Each row comes from the steps of one path. Every step used is in the known rows, and no mark comes twice. Write the path behind each row, first mark first.
Known rows:
G-M-A: [ 0.99 -1.33 -1.79  1.58 -1.55 -1.10 -5.39  0.04 -2.68 -4.46  0.46  2.90
  1.72 -1.65  0.51 -1.69  1.01  2.72 -2.85 -0.14 -0.99 -1.07]
Z-P-J-A-B: [-0.48  0.67  2.11  1.34 -3.18 -0.63 -2.56 -0.78 -1.13 -0.68  0.06  1.78
 -2.55  3.25 -0.98  0.86  3.07  4.19  1.09  1.89  0.00  3.05]
Z-A-M-G: [ 1.25 -1.79 -3.24  2.71 -0.75 -2.35 -0.15 -0.40  1.62 -5.08  1.55  1.24
  0.51  0.80 -0.11 -0.33  0.29  2.75 -2.26 -2.03 -2.56 -0.58]
P-Z: [-0.15  2.00  0.13  1.17 -0.65 -0.33  0.65  2.07  0.48  2.76 -0.30 -1.57
 -2.15  0.80 -1.05  1.64 -1.31  0.69  0.15 -1.22 -2.45 -0.62]
P-Z-A-B: [-0.19 -1.62  0.49  2.44 -1.06 -0.67 -0.62  1.69 -0.08  2.70 -0.07 -0.59
 -1.70  1.66 -0.28  3.28  2.14  3.22  0.45  0.87 -2.94 -1.37]
A-P: [-1.42  0.55  0.39  0.22  0.07 -1.56 -1.77  2.28 -0.89 -2.76  2.17 -1.46
 -0.32  1.29 -1.26  0.49  0.03 -0.59  0.68  1.28 -0.64  1.42]
A-M: [ 0.90  0.88 -0.24  0.53  0.96 -1.22  0.88  1.29  0.95 -2.99  1.11  0.12
  0.57  1.16 -0.94 -0.11 -1.14 -0.72 -2.48 -0.67  0.07  0.63]
J-A: [ 1.47  1.52 -0.01  0.75 -1.31 -1.47 -1.58 -2.68 -1.38 -1.36 -0.19  0.07
  1.75  0.36  0.36  0.30  2.23  2.06 -0.72  0.53  0.43  1.45]
Z-P-A: [-2.03 -2.35 -1.55  0.62 -3.02 -1.96 -2.72  0.97  0.51  0.67  1.13  3.29
 -4.61  0.66 -0.40 -0.47  1.59  2.53  1.57  1.04  0.15  1.80]
Z-A: [ 0.50 -3.50 -0.93  0.67 -1.44 -1.39 -1.26 -1.52  0.04 -0.96 -0.26 -0.21
 -0.46 -0.23  0.50 -0.40  0.88  2.75  0.51  0.05 -0.01 -1.14]
A-B: [-0.51 -0.24  1.42  0.60  0.76  1.16  0.00  1.09 -0.37  1.04  0.40  1.19
  0.73  1.03  0.17  1.90  2.58 -0.31 -0.25  1.98 -0.53  0.52]
M-A-B: [ 0.53  0.71  0.77  1.69 -0.21 -0.28 -1.84  0.56 -2.53 -1.09  0.09  3.42
  2.28  0.33  0.58  1.29  3.35  1.41 -0.20  2.74 -2.02 -0.52]
J-A-G: [ 0.36  2.45 -0.62  2.35 -1.40 -1.19  0.59 -2.19  2.29 -3.28  1.57  0.66
  2.71  0.64  0.40  0.58  2.10  2.96 -1.17  0.03 -0.90  2.30]
G-A: [-0.25 -2.85 -1.09  1.38 -2.15 -0.59 -3.33 -0.54 -0.76 -1.68  0.27  2.46
  0.99 -0.06  0.48 -0.54  0.56  2.01 -0.48  1.25  0.31 -0.11]
M-A-P-J: [-0.45  1.67  1.05  2.30 -1.76 -2.15 -3.12  1.59 -2.15 -5.27 -0.36  0.60
 -0.98  1.66 -1.88 -0.69 -1.61  2.52  1.44  1.51 -2.72  0.10]
P-J-A-G-M: [ 0.30  0.68 -0.62  3.90 -2.60  0.10 -2.68 -2.05  2.40 -6.17  0.50  1.57
  0.77  0.79 -0.55 -1.28 -0.05  5.49 -3.22 -1.54 -1.09  1.82]
Z-A-G: [-0.76 -2.56 -1.47  2.32 -1.44 -1.13  0.58 -1.14  3.73 -3.08  1.55  0.48
  0.25 -0.06  0.74 -0.04  0.78  3.66 -0.08 -0.51 -1.09 -0.18]
Z-P: [-1.42 -1.07 -0.41 -0.89 -1.80 -1.13 -1.45  1.15 -0.05  0.27  1.93  0.45
 -2.97  0.71 -0.33 -0.70  0.55  1.10  1.16 -0.07  0.66  1.60]
J-A-M: [ 2.44  2.49 -0.31  1.36 -0.62 -2.53 -0.63 -1.41 -0.26 -4.22  1.00  0.38
  2.22  1.55 -0.80 -0.02  0.98  1.38 -3.27 -0.09  0.67  2.12]
P-A: [-0.58 -1.25 -1.06  1.40 -1.22 -0.72 -1.04  0.05  0.48  0.48 -0.84  2.75
 -1.53 -0.16  0.03  0.34  1.07  1.60  0.62  1.01 -0.47  0.10]
A-J: [ 1.02  1.11  1.44  1.05  0.03 -0.84 -1.22  0.11 -2.21 -0.44 -1.13 -0.17
  0.67  1.89 -1.75 -1.26 -1.37  1.24  0.71 -0.09  0.24 -0.11]
J-A-M-G: [ 2.29  3.11 -2.39  2.75 -0.86 -2.40 -0.23 -1.44  0.28 -5.45  1.65  1.45
  2.76  1.47 -0.27  0.18  1.48  2.10 -3.40 -1.64 -2.09  2.11]

Which path is each row?
[-1.18 -1.19 -1.79  2.13 -0.50  0.53 -1.58  0.96  2.83 -4.43  2.68  1.45
  1.08 -0.72  0.34 -0.86  0.24  1.99 -3.35 -1.67 -0.91  0.84]
A-G-M
[ 0.17 -1.49 -0.75  1.85 -1.88 -1.71 -0.73  0.59  0.54  1.77 -0.53 -1.89
 -2.65  0.60 -0.50  1.38 -0.38  3.38  0.64 -1.02 -2.41 -1.74]
P-Z-A
[-1.23 -1.30 -1.78  1.22 -2.11 -3.06 -1.90  2.42  1.62 -2.43  2.31  3.38
 -4.05  1.65 -1.39 -0.80  0.37  1.88 -1.03  0.30  0.30  2.30]
Z-P-A-M
[-2.54 -2.27 -0.06  1.17 -2.25 -0.85 -2.52  1.95 -0.02  1.64  1.56  4.54
 -3.60  1.59 -0.16  1.33  4.24  2.32  1.47  3.05 -0.35  2.04]
Z-P-A-B
[-1.06 -2.55  0.70  1.88 -2.09 -2.01 -2.76  0.58 -0.22 -4.17 -0.18 -1.73
 -3.06  2.16 -1.88 -0.53 -1.37  3.63  1.97  0.82 -1.18 -0.06]
Z-A-P-J
[-1.20 -0.31 -1.06  3.13 -4.33 -1.30 -4.12 -0.78  2.40 -6.04  2.52  2.03
 -2.04  1.54 -0.84 -1.97  0.65  6.52 -2.18 -1.64 -0.40  3.28]
Z-P-J-A-G-M
[ 0.30  0.33 -1.90  2.86 -2.00 -0.69 -3.16 -1.72  1.60 -5.67  2.55  1.51
  3.07 -0.37  0.65 -0.65  2.27  4.12 -4.06 -1.10 -0.47  2.24]
J-A-G-M
[ 1.38  1.84  1.13  1.69 -2.23 -0.64 -1.10 -3.05 -0.60 -1.82 -2.16  0.12
 -0.26  1.55 -0.88 -0.40 -0.20  3.55 -0.07  0.04 -0.20  0.89]
P-J-A
[-0.54  3.46 -0.05  2.52 -1.49 -3.36 -2.86  3.82 -2.48 -2.03  1.46 -1.06
 -1.09  1.27 -1.84  1.76 -0.33  1.94  0.86  0.84 -4.42 -0.12]
M-A-P-Z
[ 0.44 -0.89 -1.65  3.90 -2.30 -1.26 -4.42 -0.44 -2.20 -3.20 -0.09  3.52
  1.98  1.82 -0.83 -1.76 -0.23  3.95 -0.09 -0.38 -2.22  0.09]
M-G-A-J
[ 0.53 -1.66 -1.37  1.89 -1.18 -1.79 -2.71  0.81  0.30 -4.58  1.41  2.63
  1.54  1.18 -0.45 -0.68 -0.55  1.44 -3.08  0.58  0.25  0.52]
G-A-M
[ 0.76  1.58 -2.33  2.09  0.73 -1.15  1.20  1.25  1.65 -4.13  1.83  1.34
  0.98  1.02 -0.57 -0.10 -0.57 -0.05 -2.78 -2.13 -2.81  0.72]
A-M-G
[-0.32 -0.65 -1.41  1.87 -1.62 -2.59 -6.97  2.24 -3.71 -7.18  2.70  1.53
  1.43 -0.43 -0.61 -1.13  1.08  2.26 -1.99  1.01 -1.55  0.48]
G-M-A-P
[-0.39 -1.96 -3.12  2.79 -2.51 -0.57 -3.09 -0.58  0.06 -2.65  1.04  3.80
  1.36 -0.04  1.01 -0.37  1.06  2.82 -0.78 -0.40 -2.43  0.02]
M-G-A
[-1.85 -2.42 -2.86  3.57 -1.93 -0.20 -2.54  0.81  3.72 -3.92  1.82  4.15
 -0.35 -1.02  0.35 -0.72  1.21  3.62 -2.95 -0.57 -1.36  1.11]
P-A-G-M
[ 2.02 -0.03 -0.46  2.69 -1.50 -1.94 -6.51 -0.02 -4.79 -4.90 -0.50  2.79
  2.36  0.34 -1.24 -3.09 -0.39  3.89 -2.20 -0.28 -0.67 -1.20]
G-M-A-J
[-1.86 -0.96 -1.42  3.94 -3.06 -1.13 -4.56  1.47 -0.17 -6.02  1.01  2.26
 -1.01  2.22 -1.34 -0.49 -1.19  3.74  0.66  0.47 -3.70  1.19]
M-G-A-P-J
[ 0.29 -0.31 -1.36  2.14 -0.38 -2.00 -0.27  1.25  1.55 -2.44  0.18  2.94
 -0.89  1.07 -1.00  0.07 -0.24  0.95 -2.10  0.37 -0.40  0.81]
P-A-M
[ 2.06  2.12  0.85  2.17 -0.79 -2.29 -3.05 -0.40 -4.05 -2.32 -1.55  1.98
  2.05  1.15 -1.47 -1.88 -0.61  2.86  0.68  0.82 -1.14 -0.92]
M-A-J
